Every row comes from one small tree of marks. Brackets hold a mark, then the marks that hang from it, in the order of their numbers. Every link used is in the known rows. Which tree was each row made from?
In the rows, 128 means zero.
Known rows
(Z_574 (Z_966 Z_140 (Z_218 Z_384) Z_285)): [153 169 143 130 116 179 150 129 164  96 120 138 131 146 181 124 148 136
 128  99  75 130  97 100 107 132 124 100]
(Z_285 (Z_892 (Z_775 Z_966))): [112 133 173 143 150 151 146 121 147 102 166 113 181  89  97 135 115 151
  66 102 102 126 101 112 157 113 156 104]
(Z_574 (Z_966 Z_140 Z_218 Z_535 Z_775)): [127 190 130 103 109 174 159 139 139 122 137 129  93 168 184 108 148 133
 115  79  74 110 122 113 114 134 150 155]
(Z_535 Z_966): [113 142 125 136 177 128 129 139 116  88 111 132 166 121 121 112 156 194
  74 108  92  68 125 104 152 126 181  82]
(Z_775 (Z_966 Z_218 Z_285)): [118 148 147 168 149 142 148 136 136 127 116 109 127 129 150 136 144 149
 100 121 110 118 118  97 129 135 119  69]
(Z_140 (Z_966 Z_285 Z_535)): [ 88 173 116 109 141 135 126 130 145 151 136 104 156 123 149 121 141 145
  95 104 124 137 116  94 137 136 139 139]
(Z_892 (Z_775 Z_97 (Z_966 Z_285 Z_574))): [ 56 153 159 110 158  96 149 132 128 113 110 151 186 134 102 116 149 132
 101 137 108 138  86  96 138 107 147 130]
(Z_285 (Z_892 (Z_775 (Z_966 Z_140 Z_218)))): [154 147 167 145 116 141 167 111 144 109 164 109 122  87 124 132 119 147
  95  94  75 136 106 126 132 124 129  81]
(Z_574 Z_966): [130 143 158 126 166 192 121 148 153  78 120 156 170 141 129 123 143 165
  69 103 102 119 118  97 145 116 173  95]
(Z_285 (Z_892 Z_775)): [129 141 141 162 145 152 144 117 147  79 157 126 180  78  88 127 125 169
  62  94 108 109 100 121 154 117 151 106]
(Z_574 (Z_966 Z_140 (Z_285 Z_892) Z_775)): [100 172 148  93 152 158 162 110 153 124 191 102 141 166 157 115 159 133
 112 103  85  99 111 110 127 105 124 165]
(Z_892 (Z_775 Z_966)): [113 138 178 137 153 161 141 141 139  89 107 126 166  92 109 126 128 142
  70 103  99 130 101 102 150 118 168 111]
(Z_574 (Z_966 Z_218 (Z_285 Z_892) Z_535)): [ 90 162 129 143 114 160 158 116 151 142 188 128 126 132 158 135 129 146
 105 100 128 120 118 107 127 140 100 101]
(Z_218 Z_384): [146 157 134 168 152 174 119 142 154  61 113 147 182 130 129 135 144 170
  83 108  88 109  96 103 140 122 176 108]
(Z_775 Z_97 (Z_966 Z_140 Z_285 Z_535)): [ 52 183 154 100 114  99 139 128 126 167 129 130 143 145 169 131 173 149
 104 142 105 133 107  93 136 124 127 156]
(Z_97 (Z_285 Z_892 Z_966)): [ 75 145 128 163 166 119 140 114 156  95 193 117 140 122 113 156 105 192
  64 150 111 109 109  98 154 112 143  37]
(Z_892 (Z_775 (Z_966 Z_285 Z_535 Z_574))): [ 48 174 161  97 126 128 170 135 124 126 111  96 131 122 129 124 139 113
 101 109 124 119  91 105 131 126 156 165]
(Z_775 (Z_966 Z_218 Z_285 Z_535 Z_574)): [ 76 178 140 120 126 124 168 134 123 138 122 101  91 157 152 130 144 133
 119 116 118 121 112 107 118 138 141 108]
(Z_285 (Z_966 Z_218 Z_535 Z_775)): [ 84 166  98 161 125 121 156 128 144 132 131 116 106 142 157 126 126 157
 101 104  92 115 113 113 122 139 130 119]
(Z_97 (Z_285 (Z_892 (Z_775 Z_966)))): [ 93 145 178 135 137 140 155 121 138  90 182 108 139 101 107 143 100 155
  62 138 107 119  99 102 158 114 156  79]
(Z_535 (Z_966 Z_285 Z_574 Z_775)): [ 64 171 110  98 190  96 165 129 104 109 121  98 137 179 130  93 169 151
 123 110  92  44 117 106 133 115 165 159]
(Z_140 (Z_966 Z_574 Z_775)): [133 177 119  80 190 142 131 139 145  86 136 117 166 179 120  90 135 135
 102  85  76 128 111 105 143 107 195 148]
(Z_775 (Z_966 (Z_218 Z_384) Z_574)): [152 162 151 137 147 160 146 138 148  74 126 137 135 163 134 138 124 138
 114 111  74 127  98 108 127 125 181  76]
(Z_535 (Z_966 Z_140)): [128 159 137 116 157 120 134 131 115  98 112 113 145 127 141 110 168 192
  88 104  70  67 128 112 142 122 170  97]
(Z_97 (Z_285 (Z_966 Z_218))): [103 147 114 190 146 123 141 132 146  90 127 131 102 126 135 146 110 193
  82 140  99 114 110  97 133 132 128   4]
(Z_384 Z_218): [150 158 132 163 150 139 123 141 138  78 108 149 130 113 127 180 149 185
  72  78 113 118 116 109 148 116 179  55]

Which tree is each row?
[ 82 160  92 143 168  82 140 127 140 101 132 169 159 181 119 113 140 166
 113 128  69 125 104 109 127 110 142  84] | (Z_285 (Z_966 Z_218 Z_574 (Z_775 Z_97)))
[106 201 114 127 107 119 172 129 120 125 116 102  83 153 164 116 167 151
 126 101  99  98 112 122 105 137 133 125] | (Z_966 Z_140 Z_218 Z_285 Z_535 Z_574)
[134 195 118 124 112 136 160 135 122  98 114 119  88 151 149 115 156 161
 108  90  89 105 115 128 116 135 163 111] | (Z_966 Z_140 Z_218 Z_535 Z_574)
[124 176 157 133  99 144 156 136 129 137 124 110  88 130 175 137 146 154
 101 109  85 129 122 113 125 140 150 100] | (Z_775 (Z_966 Z_140 Z_218 Z_535))
[134 177 140 118  99 178 147 139 143 106 125 142 104 138 176 117 144 154
 103  84  88 126 120 110 120 139 142 105] | (Z_574 (Z_966 Z_140 Z_218 Z_535))
[143 183 121 152 105 148 151 135 129 113 118 122  98 120 164 134 153 173
  96  93  88 109 120 123 121 144 143 109] | (Z_966 Z_140 Z_218 Z_535)
[105 200 108 138 104 127 172 127 123 147 123  92  85 151 191 110 171 141
 129  96  89  87 114 119 104 143 112 173] | (Z_966 Z_140 Z_218 Z_285 Z_535 Z_775)
[106 168 115 152 106 121 152 126 145 136 128 111  91 118 166 132 136 173
  97 108  83 129 116 117 118 140 121  76] | (Z_285 (Z_966 Z_140 Z_218 Z_535))
[ 94 190 165  78 128 140 154 138 126 117 129 102 106 168 148 125 153 137
 102 107  90 119 117 113 134 117 189 140] | (Z_775 (Z_966 Z_140 Z_535 Z_574))
[157 158 164 139 131 150 143 136 138 105 115 112 105 131 155 134 142 164
  98 105  74 128 121 109 131 127 150  65] | (Z_775 (Z_966 Z_140 Z_218))
[146 166 117 126 148 115 160 128 109 114 119 107 106 149 162  95 162 175
 120  95  49  65 129 120 124 132 152 111] | (Z_535 (Z_966 Z_140 Z_218 Z_775))
[ 57 170 118 123 149 118 145 135 141 105 133 120 136 153 125 128 130 162
  86 115 113 113 108 110 136 122 171 106] | (Z_285 (Z_966 Z_535 Z_574))
[111 162 155 107 148 163 147 110 159 118 189 114 147 140 147 125 154 151
  96 105 100 112 111 104 135 110 123 118] | (Z_574 (Z_966 Z_140 (Z_285 Z_892)))
[160 171 142 114 138 182 150 136 145  98 128 136 112 163 171 103 153 144
 113  87  61 112 119 112 120 122 148 124] | (Z_574 (Z_966 Z_140 Z_218 Z_775))
[ 61 145 111 148 177  87 130 105 156 118 196 153 192 151 107 127 132 176
  83 140  91 119 102 106 153 101 128 118] | (Z_285 Z_892 (Z_966 (Z_775 Z_97)))
[126 165 164 132  80 142 166 134 129 131 111 106  98  91 160 127 134 138
 100  92  84 137 107 121 121 143 141 122] | (Z_892 (Z_775 (Z_966 Z_140 Z_218 Z_535)))
[ 86 149 167 110 160 115 135 143 128  84 110 167 195 136  89 117 138 145
  86 127  92 142  89 101 150 106 177 121] | (Z_892 (Z_775 Z_97 (Z_966 Z_574)))
[132 150 183 114 134 156 149 136 136  95 105 108 149  95 126 122 140 142
  83 106  78 133 101 111 140 115 168 120] | (Z_892 (Z_775 (Z_966 Z_140)))
[ 95 169 116  98 190 114 151 135 106  82 123 117 148 180 117  94 160 162
 110 100  80  47 120 112 141 112 199 139] | (Z_535 (Z_966 Z_574 Z_775))
[118 171 103 144 169 113 140 137 124  80 126 171 162 184 121 103 158 165
 113 115  76 106 105 113 131 116 160 121] | (Z_966 Z_218 Z_574 (Z_775 Z_97))
[101 195 113  66 160 136 141 136 137 113 145 110 142 178 137 101 132 126
 109  82  90 132 116 110 136 120 192 175] | (Z_140 (Z_966 Z_535 Z_574 Z_775))
[119 163 108 172 156 139 156 133 131 116 118 109 123 145 152 118 162 155
 111 106  97  87 111 110 120 133 119 122] | (Z_966 Z_218 Z_285 Z_775)
[ 97 161 113 157 159 113 152 132 140  73 130 126 102 154 124 137 109 185
  95 141  91 116 106 102 128 123 157  14] | (Z_97 (Z_285 (Z_966 Z_218 Z_574)))
[ 97 137 168 135 147 125 124 138 136  98 110 168 205 101 105 127 136 155
  73 128  96 148  94  94 157 113 156 116] | (Z_892 (Z_775 Z_97 Z_966))
[101 138 134 162 145 117 127 116 144  88 162 176 217  88  83 122 138 176
  62 120 104 123  92 114 157 111 138 111] | (Z_285 (Z_892 (Z_775 Z_97)))
[146 186 145 117  85 189 148 135 159 103 129 147 116 145 181 131 136 135
 112  87  72 134 104 108 113 142 153 120] | (Z_574 (Z_966 Z_140 (Z_218 Z_384) Z_535))
[128 161 156 148  82 158 160 140 145 112 108 130 129  92 145 144 112 125
 101  98  90 144  85 110 123 146 151 126] | (Z_892 (Z_775 (Z_966 (Z_218 Z_384) Z_535)))
[111 155 143 144 130 133 164 106 141 114 159  95 157  85 121 123 153 158
  92 101 105 108  95 123 132 117 113 134] | (Z_966 Z_140 (Z_285 (Z_892 Z_775)))
[ 98 210 119  84 130 135 162 135 120 101 124 105 106 186 151 104 168 139
 111  89  77  85 109 125 123 116 189 195] | (Z_966 Z_140 Z_535 Z_574 Z_775)
[136 142 155 163 115 131 132 139 149  98 111 184 189  98 121 140 120 147
 100 122  74 157  80  99 136 129 143  94] | (Z_892 (Z_775 Z_97 (Z_966 (Z_218 Z_384))))
[145 168 116 156 128 134 155 120 162 104 127 117 123 150 168 123 134 148
 126 106  44 119  94 116 109 125 136 112] | (Z_285 (Z_966 Z_140 (Z_218 Z_384) Z_775))
[ 86 174 120 146 166 115 125 141 123  86 134 167 165 171 130 119 150 179
  84 157  87  89 102  91 152 110 173 122] | (Z_966 (Z_775 (Z_97 Z_285)))
[ 70 124 129 159 152  92 130 109 161 110 174 166 219  82  84 134 119 179
  62 129 100 144  90 109 156 109 119  82] | (Z_285 (Z_892 (Z_775 Z_97)) Z_966)
[121 166 110 162 161 130 151 134 128  88 111 122 130 148 129 116 155 161
 110 100 108  96 107 112 119 128 142  73] | (Z_966 Z_218 Z_285 Z_574)
[ 59 156 149 122 113 157 161 118 152 132 180 122 159  95 131 129 128 124
  84  93 133 121  95 108 137 128 112 153] | (Z_574 (Z_966 (Z_285 (Z_892 Z_775)) Z_535))
